Each row comes from the steps of one path. Every step used is in the known rows, and no mark comes twice. Write the path behind each row, first mark first.
Known rows:
narud > pano > mepe > zefosiz > vabe > tikid: [ 70  17 -68 -49   5   1   8 -38  78  -7   1 -42  -1  -6   6  40   5  62
 -24 -17 -16 -30  10]
mepe > zefosiz > faroz: [  9  16  10   5  14  -6   9 -33  21 -11   9  -6  -7   7   5  18   1  20
 -13 -11   8 -16  -5]
zefosiz > mepe > pano > narud: [ 50   6 -32   4   1  18   8 -28  25  -2  28  15  -1  -8  -8   8  -5  19
 -20  -4  12 -28   1]
dodes > nefas: [ 22  -3 -27  -9 -14   0  27  25 -12  -1   3  12   4 -12   1  28  -6 -17
   1  -3  30   5   8]
nefas > faroz > zefosiz > vabe > tikid > pano: [ 34   6 -10 -52  26   6   8 -19  70 -16  22  -7  -6 -11  16  73  22  20
 -11 -35 -13 -15  -3]
pano > narud > vabe: [  3 -10 -34 -16  -7  13  -2   5  30   1  24   4  10 -16 -27  12   0  39
  -1 -10  -1 -13  -8]
zefosiz > vabe > tikid: [ 22  -1 -35 -17  15  10  -8   2  53  -4  13 -24  12 -21   5  28  12  23
  -6 -11  -9   2   2]
mepe > pano: [ 33   4 -27  -4  -6   5  -3 -17   4  -4   2 -16  -9   2  15  -4  -6   8
 -13  -9   6 -10   1]
vabe > tikid > pano > mepe > zefosiz: [ 35   9  11 -72  18 -13  -2 -27  40  -3   4  -8 -13   2  -1  25  -2  20
 -12 -20   0 -16  17]
narud > vabe > tikid > pano > mepe > zefosiz: [ 39   1 -27 -87  12  -6 -16 -21  53  -7  -5 -27  -7  -6  -2  32   0  48
  -7 -31   2 -17  12]
nefas > faroz: [ 29   1  12  -8 -27  -3  22 -22  11  -1  15   7 -17   8   0   5   3  -8
   0 -25  -7  -8  -2]
nefas > faroz > zefosiz > vabe > tikid: [ 30  11 -17 -14  12   6  15 -24  76 -13  33 -16  -3 -10  12  57  23  28
 -10 -35 -10 -14  -2]
nefas > faroz > zefosiz: [  8  12  19   5  -3  -4  23 -27  22 -10  20   8 -15  11   7  30  11   6
  -5 -24  -3 -17  -4]
narud > vabe > tikid > pano > mepe > zefosiz > faroz > nefas: [ 26  13 -57 -76  13   1  15 -24  53 -13   5 -30 -17  -5  10  59  -2  42
 -26 -40  31 -30   2]
dodes > nefas > faroz > zefosiz > mepe > pano > tikid: [ 88  18 -50  34 -25  11  50   4  35 -16  10  15 -18   9  12  39  10   8
 -28 -31  51 -50   5]
vabe > tikid > pano > mepe > zefosiz > faroz: [ 50  14  -4 -64  25  -6   9 -43  45 -10  17 -15 -22   0   3  35  -1  30
 -22 -22   3 -27  13]
tikid > pano > narud > vabe: [  7 -15 -26 -55   7  13  -8  11  24  -2  14  14   7 -17 -23  27  -1  30
  -1 -10  -4 -13  -8]
vabe > tikid: [ -1   1  -9  -6   6   6  -8   1  19  -2   2 -13  -3  -7   5   8   5   6
  -4 -12  -5   6  -1]
pano > mepe > zefosiz: [ 32  13  13 -28  -3 -18  12 -33  26   1  11  -4  -5  11 -10   2  -6  22
  -8  -7   8 -21  17]
zefosiz > vabe > tikid > pano: [ 24  -6 -28 -57  29  11 -14   9  48  -6   4 -15   9 -22  10  43  11  15
  -6 -12 -11   2   1]

Which path is each row?
[ 26   7 -51  31 -16  12   8  25  14  -4 -31 -11 -10  17  -1 -13   5  27
 -20   2  -7 -32 -11]
narud > pano > tikid
[ 45 -10 -52 -83   4   7 -15  -4  38  -3  -1 -28 -10 -16  -3  24   1  39
  -5 -22  -3 -12  13]
narud > vabe > tikid > pano > mepe
[ 23  21 -19 -62  20  -5  29 -29  40 -10  13 -12 -22   4  10  52  -4  14
 -31 -29  28 -29   7]
vabe > tikid > pano > mepe > zefosiz > faroz > nefas
[ 15  10 -10 -20  22  -2 -10 -14  68  -8   9 -23  15 -11   6  38  11  33
  -8 -20  -4  -3   0]
mepe > zefosiz > vabe > tikid
[ 53  -1 -80 -15   0  31 -14 -20  56  -7  21 -17   1 -25  -4  23   2  53
 -18 -27  10 -24  -4]
zefosiz > mepe > pano > narud > vabe > tikid
[ 33   2 -24  -6  -8  12  10 -18  21   1  35   7  -4  -4 -10   0  -8  19
 -18  -7   2 -21  -3]
mepe > pano > narud
[  7 -12 -40 -59  14  12 -27  13  27  -8 -17 -22  -1 -17   9  31   6  26
   1 -24  -5   4  -5]
narud > vabe > tikid > pano
[  2  -8 -44 -21  -1  19  -9   7  48  -1  26  -8   7 -22 -22  20   4  45
  -4 -21  -6  -7  -9]
pano > narud > vabe > tikid
[ 30   9  -8  -6 -18  -5  50  -2  12 -11  22  20 -11  -1   8  58   5 -11
  -4 -26  28 -12   4]
dodes > nefas > faroz > zefosiz
[ 52  13 -22 -43  12  -8   4 -31  79  -2  25 -29   6 -10  -5  31   6  45
 -14 -18   0 -19  19]
pano > mepe > zefosiz > vabe > tikid
[ 39   5 -33  31 -16   9   1  15  21  -3  -5 -13 -12  15   3 -25   0  18
 -22  -8  13 -31  -1]
mepe > pano > tikid
[ 65  23 -48 -24  -2  -4  27 -56  31 -11  -1 -25 -23  13   5  19  -5  49
 -29  -8  -4 -44   5]
narud > pano > mepe > zefosiz > faroz
[ 33   9 -64   2  17  23  -5 -27  49 -14  23  -2   7 -15  -2  39   5  62
 -20 -15  20 -39  -6]
faroz > zefosiz > mepe > pano > narud > vabe
[-18  22  -5   7   9  -5  29 -21  16 -10   7  -3  -7  11  12  35  -3   4
 -21 -18  33 -18 -11]
mepe > zefosiz > faroz > nefas
[ 56   9 -42  40  -9  15  -1   6  24  -5 -12  -5  -8  11   6 -19   4  19
 -24  -5  23 -38   1]
zefosiz > mepe > pano > tikid
[ 47  18  -3 -19   5 -12  24 -50  32  -6  24 -12 -16   8  -6  11  -4  33
 -18  -9  12 -33  14]
pano > mepe > zefosiz > faroz
[  2  -4  -1 -45  21   6 -14   7  14  -5  -8  -3  -6  -8   9  22   4  -3
  -4 -13  -8   5  -1]
vabe > tikid > pano
[ 33  10 -71  -3  24  29 -13 -26  69 -16  25 -15   4 -22   4  47  10  68
 -24 -26  15 -33  -6]
faroz > zefosiz > mepe > pano > narud > vabe > tikid
[ 38  30 -62 -22  -8  -2  46 -43  25 -10  -2 -22 -23  16  12  37  -9  34
 -37 -15  21 -45  -1]
narud > pano > mepe > zefosiz > faroz > nefas
[ 56   6  -6 -78  20 -14   5 -27  56  -2  13  -8   6  -4  -6  38   0  30
 -11  -7   1 -25  19]
tikid > pano > mepe > zefosiz > vabe
[ 72  16 -59 -43  -1  -6  16 -38  59  -5  -2 -30   2   1   1  30   0  56
 -20  -5 -10 -36  11]
narud > pano > mepe > zefosiz > vabe
[ 23  -8 -24 -57  29  17  -1   8  65  -2  36   8  14 -28 -16  47   9  26
 -12 -10 -14  -9  -2]
zefosiz > vabe > tikid > pano > narud
[ 18   5  -3 -59  36  -2 -16  -9  63 -11  -1 -14  12 -12  10  53  10  24
  -8 -20  -7  -3   0]
mepe > zefosiz > vabe > tikid > pano
[ 36  20 -34  52  15  14   1   1  36 -14  -8  -3  -6  13  13   5  12  33
 -29  -4  29 -47   0]
faroz > zefosiz > mepe > pano > tikid
[ 23  19 -10 -56  14 -11  36 -31  21  -7  12   1 -19  11   5  43  -9   8
 -27 -17  32 -35   8]
tikid > pano > mepe > zefosiz > faroz > nefas
[ 59  19 -17   9  -2   7  18 -54  31 -16  15   0 -20   9  24  33   9  14
 -19 -29  13 -34   0]
nefas > faroz > zefosiz > mepe > pano
[ 51   7 -36   5   1  12  -4 -27   8  -6  -5  -8  -5  -2  17   4  -2   8
 -14  -6  16 -18   4]
zefosiz > mepe > pano
